(in the rows, 128 means zero)
Known rows, with every step that occurs:
luzar rigo figab sadu: [127 184 127 142 126 106 162 134 155 141  96 129 108 158 156 142  84 172
 168 103  90  85 133 139 101 132  88 120 141 116 134 140  92]
figab kogev luzar rigo sadu nogu: [174  85 157 143 128 121 108  75 148 164 153 109  60 141 123 161 120  96
  95 132 147 121 109  85 169 101 110 112 148 136  97 122  94]
sadu kogev rigo nogu: [145 161  81 156 154 146 113 164 145  77 190  98 125  94 118 122 122 106
 154 142 135 117 104 153 106 168 126 127 129 157 143  99 161]
luzar garem rigo figab kogev nogu: [ 77 146  57 146  36 156 141 128 113 112 141 147 149  69 129  88 104 145
 147 117 136 102 135  85 121 146  95 122 122  89 121 161  86]
nogu figab sadu rigo: [127 123 116 135 185 155 157 140 172 153  98 157 119 176 105 176  99 167
 122  68  86  96 129 106  97 124 104 150 117 198 121  89 110]
nogu luzar rigo sadu kogev figab: [124 146 213 145 136  89 170 110 134 116  84 114  79 106 138 131 152 105
 183 181 161 158  84 160 107 137  86 128 108 151 128  73 186]
rigo luzar figab kogev nogu garem: [122 110 160 102  93 107  87 175  73 110 161 129 200 115 190 115 189  36
 119 174 129 129  99 102 156 104 166 144 124 110 164 179 123]
nogu rigo sadu: [138 108 153 149 108  94 134  76 131 173  92 102 139 111  64 194 125 100
 133 125  77 100 164 150  99 101 107 127 130 175 116 119 170]
garem rigo figab: [104 125 149 122 100 117 190 137 106 145  79 139 114  98 104 127  77 156
 127 105 129  91 143 161  97 117 116 121 154 109 106 154 123]
luzar garem rigo sadu: [ 98 104  91 149  78 116 168  84 131 163  95 110 107 116  98 144 114 117
 143 101 140 161 194 167 113  91 109 128 119 102 141 124 173]
nogu rigo: [106 106 116 138  99  91 123 133 118 150 101 106 150 111  85 160 135 123
 124 168  93 113 130 124 145 121 126 152 127 143 114 137 157]
kogev figab: [ 90 132 169 121 108 110 196 148 122 146  73 114 132 139 115 134 124 130
 117 179 136 104 127  74 106 128 157 150 116 118 138 140 159]
nogu luzar garem rigo figab sadu kogev: [107 169 119 140  96 140 134  70 148 103  87 133  76 125 164  80 118 174
 179 115 165 186 141 165 137 135  72 113 111  75 113  84 140]
garem rigo nogu: [121 137 119 131 113 128 134 151  83 117 147 127 129 102 115  94 122 159
 118  98 112 137 141 158 120 125 136 129 155 115 129 164 111]
luzar garem rigo sadu nogu figab: [ 90  76 109 155 109 164 141  98 142 174 104 173  95 114  73 150 103 158
  76  27 112 129 150 114  82 114 111 113 132 151 134 139  90]
nogu rigo figab sadu: [120 161 137 133 108 119 131  91 149 156  82 114 137 138 103 165  98 173
 152 102  63  69 161 111  93 129  92 115 133 148 103 122 114]
garem rigo figab sadu kogev luzar: [131 164 161 146 113 170 154  72 139 139  82  90  52 154 145 127  83 156
 157  96 176 127 112 132 126 108  66  98 148 136  80 102 135]
sadu nogu luzar figab kogev: [177  42 199 104 114  91 121 122 134 110 146 162 149 137 120 102 149 108
  73 181 120 132  92 111 162 131 187 147 123 114  98 127  73]
figab sadu kogev rigo nogu luzar garem: [128 186  52 153 135 149  59 113 169  66 191 102 107 135 179  83 167 137
 173 147 151 184 134 141 148 178 102 126 110  88 151  80 156]
garem rigo nogu luzar figab kogev: [146  75 190 130  76  94 128 146  83  72 163 136 138  96 148  61 157 145
 122 147  94 148 103 182 146 125 127 156 149 107  98 142  81]
rigo nogu luzar: [147 149 181 107 122 112 102 114  97  97 157 149 146 129 170 106 170 131
  96 166 113 147 124 134 163 143 161 151 159  55 126 169 115]
sadu rigo luzar figab: [107  88 146  76 148 118 139 196 118 109  92 121 127 112 116 204 113  83
 118 164 150 109 135 146 146 104 138 145 149 165 124 131 160]
figab kogev nogu garem: [144 127 125 129 106 121 102 134 101 144 175 140 195 114 156  84 186  75
 124 170 112 149 103  93 149 130 168 155 110  93 164 154 131]
figab kogev sadu rigo nogu luzar garem: [164 118 101 122 171 140 118 113 148 114 166 160 161 113 129 105 184 156
 153 141 130 156 151  95 195 142 128 150  91 107 142  97 154]
sadu nogu figab kogev luzar rigo: [128  88 131 155 109 132 106 155 133 149 147 143  60 142 146 147 119 140
  65 137 126 105  37  39 194 125 103 148 169 145  96 153  40]
kogev sadu: [158 120 134 141 179 118 200 118 135 180  93 130 164 188 111 148 140 118
 151 135 132 105 134 121 118  98 176 140  87 151 151 131 179]
garem rigo nogu luzar figab: [120  87 190 115  84 100 128 167  66  82 141 135 139 101 134  89 164 154
 104 128 112 141 124 210 121 136 135 142 173 103 117 166 102]
figab kogev: [162 112 133 143 106  95 162 106 142 138 129 128 132 152 136 123 111  98
 130 177 121 130 113  92 167  92 158 163 104 115 120 124 127]
kogev nogu luzar rigo figab sadu: [122 194 139 121 120 133  98 129 118 114 144 152 154 135 189 109 141 163
 157 135 105  98 104 133 100 175 101 104 142  92 118 159  69]
rigo nogu: [133 163 136 131 122 129 127 139 104 112 148 133 145 134 136 127 135 132
 104 127  95 112 142 114 130 124 160 139 152  92 148 180 113]
garem rigo figab kogev nogu luzar: [129 132 159 118  76 131 133 112  89  96 149 160 157  70 149  75 120 142
 123 148 137 118  88 124 127 156 124 123 136  97  86 147  79]
rigo luzar garem: [ 76 142  78 108  86 115 108 126 116 123 100 113 103 144 178 175 130  74
 124 183 175 171 153  92 204  96 161 146 122  49 160 171 161]
sadu rigo luzar: [119 116 120  78 171 128 123 166 126 118 103 119 112 116 125 199 102  80
 117 167 176 142 138 122 183 104 149 132 131 138 120 121 176]
luzar rigo nogu figab sadu: [114 192 114 171 138 139 119 171 120 123 149 153 113 168 175 127 128 199
 137  55  44  96 103 125 100 137  83 140 146 156 151 158  46]
nogu garem rigo: [115  98 133 120 103  91 149 163 100 167 113 132 134 104 131  87 159 116
 127 134 142 189 133 185 144 103 135 147 140  91 154 142 183]

Rows:
[128 103 167 133  65 129 170 100 118 141 103 108  67 115 146 123  85 134
 112 146 160 102 109 102 167 103  91 134 172  93  59 147 111] => garem rigo figab kogev luzar
[139 138 116 109 163 145 129 161 125 107 147 146 146  94  93 152 121 145
 109 116 115 112 158 126 135 143 132 139 152 132 138 131 131] => sadu rigo nogu
[105 121  77 189 111 159 168 138 124 143 157 161 139 131 127  86 142 190
 152  46  85 115 122  89 130 114  90 151  94 163 156 141  94] => luzar garem rigo nogu figab kogev sadu
[ 81 143  57 145  72 133 120 151  95 112 145 125 120  99 129  96 136 160
 126 111 132 159 168 139 147 129 112 134 151  63 154 173 121] => luzar garem rigo nogu
[139 116 154 131 122 105 170 132 150 146  95 112 148 206 135 143 121 132
 142 122  87  99 146 144  88 100 140 148 111 150 133 127 113] => luzar figab sadu
[128 164 100 143 137 161 122 131 107 105 144 122 161 119 125 125 136  83
 135 152 149 128  79 107 109 137 144 135 101 149 146 135 146] => sadu kogev nogu
[157 125  79 151 129 117 111 160 150  96 203 108 142 104 126 108 117 111
 135 156 102 102 124 113 134 152 144 146 127 138 129 119 114] => figab kogev rigo nogu
[105 186 135 162 117 167  98 143 111 132 149 123  71 188 200 148 140 184
 110  78  85  95  91  88 140 130  64 140 182 122 117 175  46] => kogev luzar rigo nogu figab sadu
[137 125  73 154 147 122 147 158 163 111 139  91 114 112 107 143 110  77
 162 180 165 128  91 157 115 141 126 138 104 166 138  78 194] => sadu kogev rigo
[157  92 170  91 148 112  98 106 123 129 133 162 128 144 119 117 148 126
  57 169 151 155 116 111 162 139 205 129 132  78 110 145 110] => sadu nogu luzar
[130 142  81 139 136 131 112 177 133 105 187 109 146 113 126 127 124 119
 126 145 111  93 137 141 104 158 145 135 149 128 148 146 137] => kogev rigo nogu
[112 140 136 108 190 163 126 145 150 131  96 148 101 169 146 209  91 135
 119  81 120 120 123  96 142 111 114 134 120 197 121 103 111] => nogu figab sadu rigo luzar
[127 114 143 133 117 138 119 115  81 176 140 136 181  93 111 107 171  89
 129  86 121 150 156 182  71 117 132 115 131 133 158 149 171] => kogev nogu garem rigo sadu
[134 116 137  89 169 128  65 135 106 165 136 125 108 137 147  87 143 126
 100  82 173 209 145 134 160 103 166  81 123 124 141 128 119] => figab sadu nogu garem rigo luzar
[173  88 110 160 132 105 155  92 178 143 155  89 129 130 100 163  91  68
 150 149 115 100 140 137  97 109 134 135  97 182 116  70 166] => figab kogev rigo sadu
[112 174 147 145  93 138 150 135 128 121  92 105  44 121 170 165 105 118
 151 168 171 102  68 132 153 133  56 130 177  98 104 144 147] => sadu kogev luzar rigo figab
[ 99 177  11 150 146 145  82 126 181  98 139  60  83 153 176 149 110  72
 189 161 189 180 131 116 162 125 110 116  82 141 156  69 188] => figab sadu kogev rigo luzar garem
[159 125 153 141 108 101 105  98 114 116 178 139 149 108 161 122 160  77
 150 168 110 142  87 141 132 140 118 136 112 129 117 126 103] => figab kogev nogu luzar rigo sadu
[148 119  98 107 190 135 148 127 168 147 110 123 125 167  98 160 102 148
 140 111 122 135 162 127 128 118 126 133 106 167 122  77 145] => figab sadu rigo
[132 160  95 137 147 133 152 129 186 139 124 111 128 157 129 145  67 146
 156 115 108  52 153 133  62 153 119 103 133 144 123 108 124] => kogev rigo figab sadu
[149 140 177 141 130 126 114 124 108  71 142 115 122 131 149  64 153 169
 155  91 117 173 114 209 105 137  94 123 134 152 113 103 106] => garem rigo nogu luzar figab sadu kogev
[120 159 117 146 109 167  98  50 131 103 139 135 140 115 147 138 176  70
 147 155 163 175 125 125 122 139 121 124 102  94 150 115 173] => rigo sadu kogev nogu luzar garem
[124 125 144  95 149 133 180 147 156 138  82 158 128  94  89 180  80 144
 125 120 123  62 155 132 114 140 109 128 150 131 110 125 146] => sadu rigo figab
[150 139 172 131  93 107 183  95 151 132  99 146 123 126 136 136  80 121
 131 151 104  78 126  94 133 120 132 146 128 102 107 140 103] => rigo figab kogev
[160  66 136 124 193 123 150 152 114 206 129 160 169 130  72  80 172 149
 111  80 151 162 130 148 117 115 172 102 103 161 168 131 165] => kogev sadu nogu garem rigo
[175  99 135 127 213 137 164 121 145 183 120 152 164 180  75 129 126 139
  97 107 136  96 128  85 112 122 201 108  89 169 148 134 133] => kogev sadu nogu
[ 69 108  49 136  66 112 145 145 115 140 101 116 109 115 117 113 125 136
 132 140 160 172 160 146 150 109 113 149 125  73 138 147 165] => luzar garem rigo
[142 153 164 126 145 127 133 124 140  97  92  91 103 191 170 161 112  80
 163 133 145 146 107 143 127  87 131 121 100 182 136 103 141] => rigo luzar figab sadu kogev
[147 114 156 163 140 130 178  78 133 141  92 106  91 113  86 140  98  99
 163  89 150 161 131 202  82  89  93 119 107 189 124  76 184] => garem rigo sadu kogev
[153  82 170  90 160 109 141 139 153 119 101 135 146 163 118 149 146 142
 133 143 116 132 140 171 124 130 125 152 126 147 107  84 138] => nogu luzar figab sadu rigo
[ 70 197  24 148 106 173  24 111 120 100 134  76 143 111 145 153 163  90
 181 138 149 162 126  68 165 134  93  99  81 156 141 116 141] => figab sadu kogev nogu rigo luzar garem
[140 156 155 114 119 113 104 147  93 140 161 147 163 120 158  96 195 113
 106 130 104 151 149 144 148 126 160 147 157  55 177 186 150] => rigo nogu garem
[ 95 128  82 138  94 128  84 150  91 133 141 112 198  86  85 150 158 111
 120 156  88  92 114  90 113 146 131 134 123 157 125 164 126] => kogev nogu rigo
[160 129 114 124 222 150 160 153 128 148 142 146 177 134  78 145 143 153
 141  91 114  90 155 123 115 135 139 125 110 184 155 116 164] => kogev sadu rigo nogu
[124 141  79 132 162 130 109 169 141  91 140  79  97 117 146 163 100  40
 154 193 194 151  82 142 153 127 139 122 114 169 134  92 198] => sadu kogev rigo luzar
[132 125 198  94 162 121 120  99 143 138 108 140 120 179 126  88 145 176
  84 146 148 142 126  56 121 153 186 106 108 114 114 105  91] => kogev figab sadu nogu luzar
[136 105 139  88 160 147  99 152 127  99 141 143 193 145 122 134 163 132
 125 134 120 111 130 145  95 153 134 135 119 161 121 104 109] => kogev nogu luzar figab sadu rigo
[ 98  79 171  96  95  83 126 196  72 137  97 117 134 100 156 126 163  77
 124 156 151 174 125 201 150  89 143 143 150 104 146 168 170] => nogu garem rigo luzar figab
[121 158  83 105 147 151  70 108 149 103 154 144 124 137 152 115 163 172
 125 117 129 176 188 119 178 150 121 138 130  65 139 110 129] => figab sadu rigo nogu luzar garem
[125 128 163 117 104 109 112 133  73  93 161 142 123  93 145  76 156 158
 102 134 126 175 121 181 151 142 133 132 156  73 107 160 119] => garem rigo nogu luzar
[146 134 139 119 152 148 143 101 145 156 102 149 106 142  83 106  60 204
  98  44 124  99 160 123  77 139 132  73 140 142 100 125  60] => garem rigo figab sadu nogu
[147 118 179 102 154 135 118  85 132 141 110 164 106 137 113  91  90 203
  90  83 137 132 141 141 111 155 139  74 145 105  82 122  62] => garem rigo figab sadu nogu luzar
[149 105 105 124 158 117  76 101 153 167 128 113 141 152  59 133 120 164
 102  98  87 121 145  82 124 136 145 100 114 182 110 111  93] => figab sadu nogu rigo
[138 219 128 144 149 190 139  84 139 111 123 139 156 148 145 125  97 137
 162  88 118  76 112  91  62 149 110  94 109 155 136 127  97] => rigo figab sadu kogev nogu
[129 105 167 100 127 121 129 145 110 171 111 179 135  75  93  83 122 160
  86  78 140 128 145 152 107 146 141  95 166  83 140 160 113] => sadu nogu garem rigo figab
[135  92  98  98 171 130  80 175 160 119 154  95 134 168 123 166  97  96
 103 124 144  97 134 121  95 136 178  82 117 192 129 111  99] => kogev rigo luzar figab sadu nogu
[138  75  86 117 129 124  78  89 178 140 159 132 112 116  97 143 146  90
  92 153 164 147 166 136 126 162 159 109 126  91 139 100 159] => kogev rigo sadu nogu luzar garem
